Each row comes from the steps of one walk. Every step used is in the known rows, and no mark comes twice. Write the walk behind each row, first mark first.
In the rows, zero is written as 128.
Known rows:
toka/noveteb/risip: [128  98 101 131  85 109 132 159  90 141 124  94 125 152 154 142 143 132
 117 166 127 141 133 134 120]
bavo/duninu/toka/risip/pibunun/noveteb: [119 146 107 138  88  99 136 154  85  94  74  83 140  91 134 179 148 128
 125 134  94 110 124 104 140]
pibunun/noveteb/toka/duninu/kapago: [104 163 108  96  47 184 124 106  72 117 134  93 133 105 158 168 122 198
 112 153 138 106 118 111 120]
pibunun/noveteb/toka: [113 150 110  93  51 161 137 107 101  93 123  68 164  85 154 187 123 186
 139 147 127 105 119 104 117]
pibunun/noveteb: [104 147 100 146  34 148 127 131 102 101 103  96 140  94 153 185 136 157
 122 142 123 107 120 120 126]
toka/noveteb/duninu: [147  96 101 154  87  93 108 167  85 119 151  83 167 122 169 136 126 121
 143 146 122 166 155 117 115]
toka/noveteb/risip/pibunun/duninu/kapago: [133 149 138  98  76 104 122 196  94 125  80  92 111 165 127 152 177 147
 125 171  86 102 128  89 110]
bavo/duninu/toka/pibunun/noveteb: [ 85 146  95 157  59 144 116  97  72 108 114 106 153  96 164 145 125 132
 124 144 119  92 129 155 123]
risip/pibunun/noveteb/duninu: [145 124 108 142  43 109 116 204 104  95 119  76 147 107 139 192 152 149
 131 117 100 151 127 107 135]
risip/noveteb: [105 137 128 140  62 142 139 162 109 117 147  83 157 113 152 170 120 156
 115 144 137 132 174 160 134]
toka/noveteb/pibunun: [145 103 109  94 112 118 116 141  63 119 141  69 154 117 159 159  86 133
 144 145 127 150 149  94 127]
toka/noveteb: [123 118 104 135  85 114 127 138  92 120 125  78 146 114 168 146 109 113
 130 160 131 124 145 113 114]
bavo/duninu/toka/pibunun/noveteb/risip: [ 92 123  93 152  62 134 120 122  72 128 111 121 133 136 152 139 158 147
 113 153 113 110 119 172 128]
risip/noveteb/kapago: [111 111 119 140  75 131 123 195 104 119 157 102 145 121 155 172 162 141
 123 148 129 160 172 167 127]
bavo/duninu/pibunun/noveteb: [ 72 152 103 158  39 167 118 113  53 105  80  80 158 115 159 151 140 119
 108 154  89  84 133 105 124]
bavo/duninu/kapago: [120 131 128 126 101 144 108 125  72 119 114 106 162 126 167 130 152 138
 120 154  90  80 143 103 128]
duninu/pibunun: [103 133 109 142  40 171 110 125  61 128 110  77 175 132 159 131 132 133
  93 157 143 111 140 109 132]
toka/risip/noveteb/duninu: [132 116 118 170  88  93 122 161  89 115 167 100 165 116 154 144 139 168
 124 139 126 202 186 157 124]
risip/noveteb/toka/pibunun/duninu: [ 87 170 126 108  46 157 103 104  97 102 132  78 173 115 163 134 117 174
 153 190 127 130 173 145  85]
risip/pibunun/duninu/kapago: [132 166 141 100  58 133 103 179 100 110  76  91 144 134 133 158 171 157
 129 162  96  90 132  78 120]
bavo/duninu: [116 116 105 139  92 138  93 129  81 113 101  89 182 112 177 131 134 107
 139 163  99 108 148 106 128]
risip/noveteb/toka/duninu/pibunun: [ 77 150 111 111  32 200 120 123  49 131 146  53 172 124 161 141  94 158
  95 170 162 138 165 136 128]
pibunun/duninu: [114 152 107 131  39 141  80 140  97 108  71  98 176 118 155 139 153 138
 153 189 121 115 142  96 109]
bavo/duninu/toka: [124 117 107 135  96 131 106 143  75 121 100  94 200 107 159 130 140 109
 135 151 130  89 140 122 148]
bavo/duninu/toka/risip: [126 121  99 151 121 104 110 106  63 119 101 108 183 102 161 115 141 124
 130 160 130 126 147 122 136]
duninu/kapago: [130 138 128 120  75 149 121 131  88 126 130 109 148 124 155 148 149 171
 105 144 128  95 132 112 131]
toka/pibunun/duninu: [ 98 156 102 142  35 147  70 104  88 113  98 107 163 123 171 116 134 139
 146 193 127 128 148 127  91]
duninu/pibunun/noveteb: [ 81 158 104 153  16 172 129 120  68 110  95  81 147 113 148 168 136 148
  95 145 124  96 123 114 127]

Which walk is each row?
[ 90 130  95 152  33 156 114 157  66 111 109  99 136 121 152 170 177 134
 107 149 118 127 127 125 121] | duninu/pibunun/noveteb/kapago
[125 151 100 144  79 108  98 118  78 116  77 115 178 108 143 123 157 149
 140 180 147 133 142 114 121] | pibunun/duninu/toka/risip
[136 129 107 103 103 129 124  79  86 109 134  83 171  95 166 139 123 178
 134 166 142 154 143 102 112] | noveteb/toka/risip
[105 125 125 163  44 146 119 173  64 125 156  74 183 138 149 136 137 148
  98 139 130 155 180 146 134] | risip/noveteb/duninu/pibunun
[135 136 117 106  44 118  94 206 109 118  57  86 143 152 128 159 181 140
 139 180 102 130 126  94 124] | noveteb/risip/pibunun/duninu
[117 129  88  94  53 178  94 112  76 125 134  74 171 103 175 147  98 160
 132 174 166 147 134 111 124] | noveteb/toka/duninu
[123 150 107 129  50 134  94 154  90 116  75 101 195 112 139 138 156 139
 146 173 149  96 134 113 130] | pibunun/duninu/toka
[127  96  96 137  96 106 111 173  88 121 137  95 135 123 170 151 151 102
 139 162 125 153 147 126 109] | toka/noveteb/kapago
[109 120  92 146  51 136 112 165  97 104 118 111 128 105 156 185 176 142
 131 146 117 137 122 132 121] | pibunun/noveteb/kapago
[ 99 159 104 119  67 151 140  66  60 101 114  74 155  97 153 152 129 184
 112 161 128 132 132 100 108] | duninu/pibunun/noveteb/toka/risip
[133 156 114 122  65 102  92 162 100 101  58  83 150 116 140 150 157 136
 146 183 104 144 141  78 110] | toka/risip/pibunun/duninu
[124 113 107 157  44 148  94 152  55 127 132  80 191 138 160 120 145 136
 104 145 133 147 151 112 132] | noveteb/duninu/pibunun
[130 121 126 111 114 118 130 135  67 114 158  87 151 111 145 166  99 179
 126 139 130 187 180 136 137] | toka/risip/noveteb/pibunun
[119 142 116 155  53 134 113 122  76 112 161 123 132 121 158 147 151 187
 110 125 109 129 134 143 113] | toka/pibunun/noveteb/duninu/kapago
[116 126 101 141  65 145 106 108  81 130 145 106 170 112 165 122 116 142
 113 146 171 118 136 165 131] | duninu/toka/pibunun
[132 152 119 109  42 125  89 189 110 101  59  73 162 121 139 164 154 127
 149 174 105 116 135  78 119] | risip/pibunun/duninu
[ 93 127 109 146  68 165  96 117  45 124  93  74 188 132 172 113 135 100
 108 167 104  96 151  99 128] | bavo/duninu/pibunun
[156 102 104 145  73 114 104 176  84 125 141 100 203 114 147 139 150 146
 130 129 159 139 139 136 151] | noveteb/duninu/toka
[115 130 110  99  69 163 107  74  88 114 164  79 171 105 180 129 101 169
 130 162 151 132 142 136 104] | noveteb/toka/pibunun
[116 139 105 128  56 170  97 130  69 139 130 112 136 126 165 139 128 163
  99 158 149 119 132 121 131] | toka/duninu/kapago
[116 148 130 100  65 137  98 165  81 106 108  82 172 122 138 164 122 164
 159 168 112 148 175 114 121] | risip/noveteb/pibunun/duninu
[143  97 110  95 140 105 115 147  43 120 125  71 179 115 156 141  94 106
 154 144 117 124 152  99 140] | bavo/duninu/toka/noveteb/pibunun
[100 125  88 151  53 136 111 142  84 113 140 122 132 105 156 162 164 142
 121 141 142 134 124 170 120] | duninu/toka/pibunun/noveteb/kapago
[117 165 128 119  55 147  96 136  89 116  88 113 157 132 148 137 168 167
 132 176 111  88 137  95 110] | pibunun/duninu/kapago
[116 150 102 114  80 132 138  74  89  94 121  85 149  82 157 167 128 191
 133 158 127 141 129 105 108] | pibunun/noveteb/toka/risip
[131 112 123 158  65 116 119 188 101 117 169  88 177 119 152 156 135 158
 127 132 128 173 180 158 133] | risip/noveteb/duninu
[121 114 105 136 117 103 126 145  72 122 109  78 176 113 165 128 115  83
 141 158 121  93 148 118 128] | bavo/duninu/toka/noveteb
[121 148 112 123  38 131 137 179 114  94  91  70 126  99 135 208 138 145
 118 126 108 108 114 102 137] | risip/pibunun/noveteb
[127 116 125 113 141 108 129 138  49 115 143  88 177 109 143 149 106 153
 136 137 119 161 183 138 149] | bavo/duninu/toka/risip/noveteb/pibunun
[100 127  93 147  42 139 130 128  85 133 124 123 121 135 140 152 154 174
 101 144 144 123 111 178 131] | duninu/toka/pibunun/noveteb/risip
[132 124  99 134  80  97 131 193  94 104 103 102 122 101 129 192 185 139
 122 130 121 150 118 125 136] | duninu/toka/risip/pibunun/noveteb/kapago
